Each row was made from one walk, in order. Every step used is in the known rows, and no mark comes twice. Write each row's walk.
(in the rows, 128 means zero)
Known rows
sopu mafatid nuti: [ 85 103 202 126 123 115 113 120 139 126 119 140  81 108 117 132 129  96
 202 155 141 119  91 153 132  63 110 183]
bura sopu matip sopo: [ 80 135 129 124 123 138 172 182 134 143  80  93 135 119 116  63 138 112
 127 133 109  87  98 134 123 119 109 136]
sotif sopo matip sopu: [149 125 166 103 128 130  77 114 130 123 149 179 154 157 170 139 132 123
 143  99 174 135 118 132 114 118  87 164]
sopu bura sopo dareki: [107 136 101 155 143 128 128 112  92 127 167 121 106  91 160 104 102  89
 152 114  73 115 122 138 118  94 123 155]
sopo matip sopu mafatid: [ 74  56 169  98 156 109  83 114 124 126 159 127 140 138 138 140 140 113
 175 128 159 138  81 147 119 108 118 162]
bura sopu matip: [116 104 123 101 121 141 143 152 145 141  84 103 112 100 114  69 127 129
 132 126 104 115  94 157 125 115 102 146]
kebug sopu: [129 105 150 124 106 104 126  69 135 114 132 155 109  88 128 127 126 129
 115 135 188 100 155 123 137 134 110 157]
sotif sopo matip sopu bura: [147 111 146 102 137 125  66  68  94 144 180 179 162 153 158 144 119 109
 154 106 156 141  81 112 109 105  96 145]
sotif sopo bura sopu mafatid: [112 125 153 135 130 113 118 204 153 137  88 144 134 115 112 100 137 109
 149 106 118 126 119 132 101 131 103 151]
bura sopu mafatid: [ 77  86 151 108 113 113 144 163 141 125 110 112 113  96 110  81 121 119
 153 129 123 114 114 164 113 116 101 152]
bura sopo: [115 150 150 120  96 144 144 161 125 115 120 127 103  85 149 111 101 107
 154 117 163 102 139 134 114 112 104 148]
matip sopo kebug: [ 78 138 119 135 132 139 172 142 121 129 105 141 136 115 152 109 161 144
 142 130 114  69 133 123 126 114 117 138]
matip sopo bura sopu mafatid nuti: [ 42 121 203 170 116  97 145 232 143 132 103  89  92 147  99 112 174  97
 179 141 103  88 109 126 109  83 162 147]
dareki sopo matip: [ 97  81 164 131 151 138 147  72 130  99 144 139 126  84 143 124 118 138
 136  90 132 126 112 136 111 136 111 147]
sopu bura sopo: [114 147 128 114  96 137 129 117 101 133 160 124 106  83 146 114  89  91
 161 126 132 112 104 109 112  99 109 131]
matip sopo: [109 134 154 132  94 141 169 154 120 119 107 149 150 117 143 121 144 124
 144 125 161  67 131 117 126 113 115 141]
mafatid nuti: [127 104 202 125  91 134 122 116 134 126 129 146  86 111 146 139 135 117
 171 130 144  99 116 134 126  67 110 169]
matip sopu mafatid nuti: [ 64  88 201 109 109  98  85 145 134 128 122 122 102 125 134 140 151  98
 203 153 182 123  88 136 135  46 102 170]
sopu matip: [130 110 135 100 127 152 123 116 137 138  89 143 120 101 136  99 124 116
 156 135 130 125  85 144 138 116  98 158]
dareki sopo kebug sopu bura: [ 70 109  89 145 165  81 133   4  98 116 145 128 109  45 125 111 122 146
 115 132 128 118 137  91 120 140 105 124]
dareki sopo bura: [ 97  94 154 141 107 135 139 156 138 100  91 139 139  69 146 135 147 139
 138  97 138 120 129  93 110 134 119 128]
sotif sopo bura sopu: [154 136 148 132  99 139 123 200 151 129  93 156 140 127 133 108 143 133
 120  86 119 110 141 124  98 136 104 138]
matip sopo bura sopu mafatid: [ 52 106 149 149 119 112 155 234 142 125  98  92 137 132 106  97 166 112
 155 130 109  87 115 124 110 125 153 130]
dareki sopo sotif: [113 103 122 123  75 145 158 100 134 117 132 139 144  62 146 126 111  86
 133  98 147 131 150 148 118 137  79 174]
sotif sopo kebug: [142 154 122 117 141 139 121 108 130 134  97 191 128 110 159 113 129 138
 136 108 115 107 136 138 120 124  66 155]
sopo kebug: [108 104 116 114 126 142 136 116 130 128 115 150 113  97 153 113 143 152
 138 128  96  92 127 144 126 115 105 151]
sotif sopo: [172 152 157 112  99 146 124 114 136 128  97 196 149 113 153 124 116 115
 143 102 166 109 137 126 120 120  66 163]
sopu matip sopo bura: [101 138 132 140 127 147 139 202 136 135  72 126 150 139 131 122 161 113
 151 136 118  98  86 108 132 122 143 131]

Which walk is each row?
[113  65 140  95 126 121  78  77  91 133 208 142 149 140 151 146 141 118
 156 127 140 129  72 116 113  99 127 136]
sopo matip sopu bura
[106 142 128 160 146 133 148 149 123 107 119 116 104  94 167 102 108  99
 140 102  95 108 145 158 120 107 119 166]
bura sopo dareki
[116 100 131 115 122 139 124 211 150 142  88 102 114 114 114  90 150 134
 128 122  80 124  98 140 120 124 131 134]
sopo bura sopu matip
[ 57 142  92 127 165 134 168 173 127 148  71  83 116 113 120  52 154 143
 114 136  67  83 107 150 119 121 115 125]
bura sopu matip sopo kebug
[ 64 113 168 152 178  67 105  56 138 123 132 124  49  93 110 128 140 119
 159 169 134 116 126 155 143  86 120 185]
sopo kebug sopu mafatid nuti
[116  70 169 100 120 127  90 116 122 114 169 136 140 143 161 143 150 139
 146 113 159 125 106 141 118 105 123 150]
sopo matip sopu
[105 151 134 145 149 107 147  94 136 133  85 122 131 110 111 105 136 109
 122 163 179  88 119 113 147 136 117 145]
kebug sopu matip sopo
[ 78  85 146 143  96 128 160 192 143 106 100 101 126  71 122  97 149 154
 119  85 111 116 140 108  97 134 133 110]
dareki sopo bura sopu
[ 87 135 127  91  81 120  99 147  95 133 164 111 130 103 159 118 112  95
 161 127 174 117 101  90 112  84 106 114]
matip sopu bura sopo
[ 87 116 148 148  83 136 171 235 135 119 109 108 142 133 121 104 174 131
 119 109 110  76 134 108 103 124 155 116]
matip sopo bura sopu
[ 88 138 114 166 178 143 150 142 122 137  73 124 147 133 148  91 146 100
 141 137  79  98  99 149 141 106 123 162]
sopu matip sopo dareki
[ 93 129 129 171 141 130 163 143 119 117 103 139 150 122 163 107 153 108
 131 114 102  78 139 145 130 113 131 156]
matip sopo dareki
[ 54 106 165 114 163 107  99 158 119 112 160  96 115 120 143 126 109  89
 181 127 165 140  95 144 102 105 125 152]
bura sopo matip sopu mafatid
[111 116 144 127 144 136 119  88  92 126 207 121 104 108 144 124  92  97
 168 121 104 126 100 126 104 111 132 141]
sopu bura sopo matip
[170 127 170 123 152 146 107  84 132 126 137 188 136 141 153 133 111 117
 152  94 141 126 120 144 114 132  92 176]
sotif sopo matip
[ 77 142 118 157 144 100 164  93 120 120 110 130 116 105 134 119 159 145
 107 148 151  65 161 114 130 138 124 142]
matip sopo kebug sopu
[ 82 147  93 119 139 137 133 111  96 137 155 124  87  82 157 110 107 117
 158 132  88 107 116 116 108 103 110 129]
sopu bura sopo kebug
[133 144  96 110  64 138 130 114 100 147 195 116 112  92 147 130  89  46
 169 123 127 124 128 142 108 111  98 163]
sopu bura sopo sotif
[169 145 153 128 104 145 106 169 141 124  94 191 153 127 149 146 138 121
 142  97 141 113 131 108 114 132 104 156]
sotif sopo bura
[ 95  99 157 126 145  80 122  70 137 119 120 138 107  81 104 119 116 105
 147 158 186 119 131 137 136 128 108 173]
kebug sopu mafatid
[103 136 100 124  92 139 173 172 131 161 109  86 142 130 117  73 132  67
 128 131 102  97 121 175 123 132  97 170]
bura sopu matip sopo sotif
[131 118 136 120 152 110 117  64 133 134  97 133 110  92 110 108 120 116
 122 157 167 120 109 137 145 137 103 162]
kebug sopu matip
[150 150 129 126 132 142 113 195 152 142  64 138 134 127 118  87 133 122
 124 106  98 134 100 135 111 135  98 143]
sotif sopo bura sopu matip
[160 140 134 154 151 140 116 107 137 127 100 192 147 121 167 107 122 110
 125  95 110 118 145 157 128 117  76 185]
sotif sopo dareki
[ 60 124  98 139 205 100 135  39 141 117  78 112  97  44 119  86 119 151
 106 139 132 130 126 124 132 153  98 144]
dareki sopo kebug sopu matip
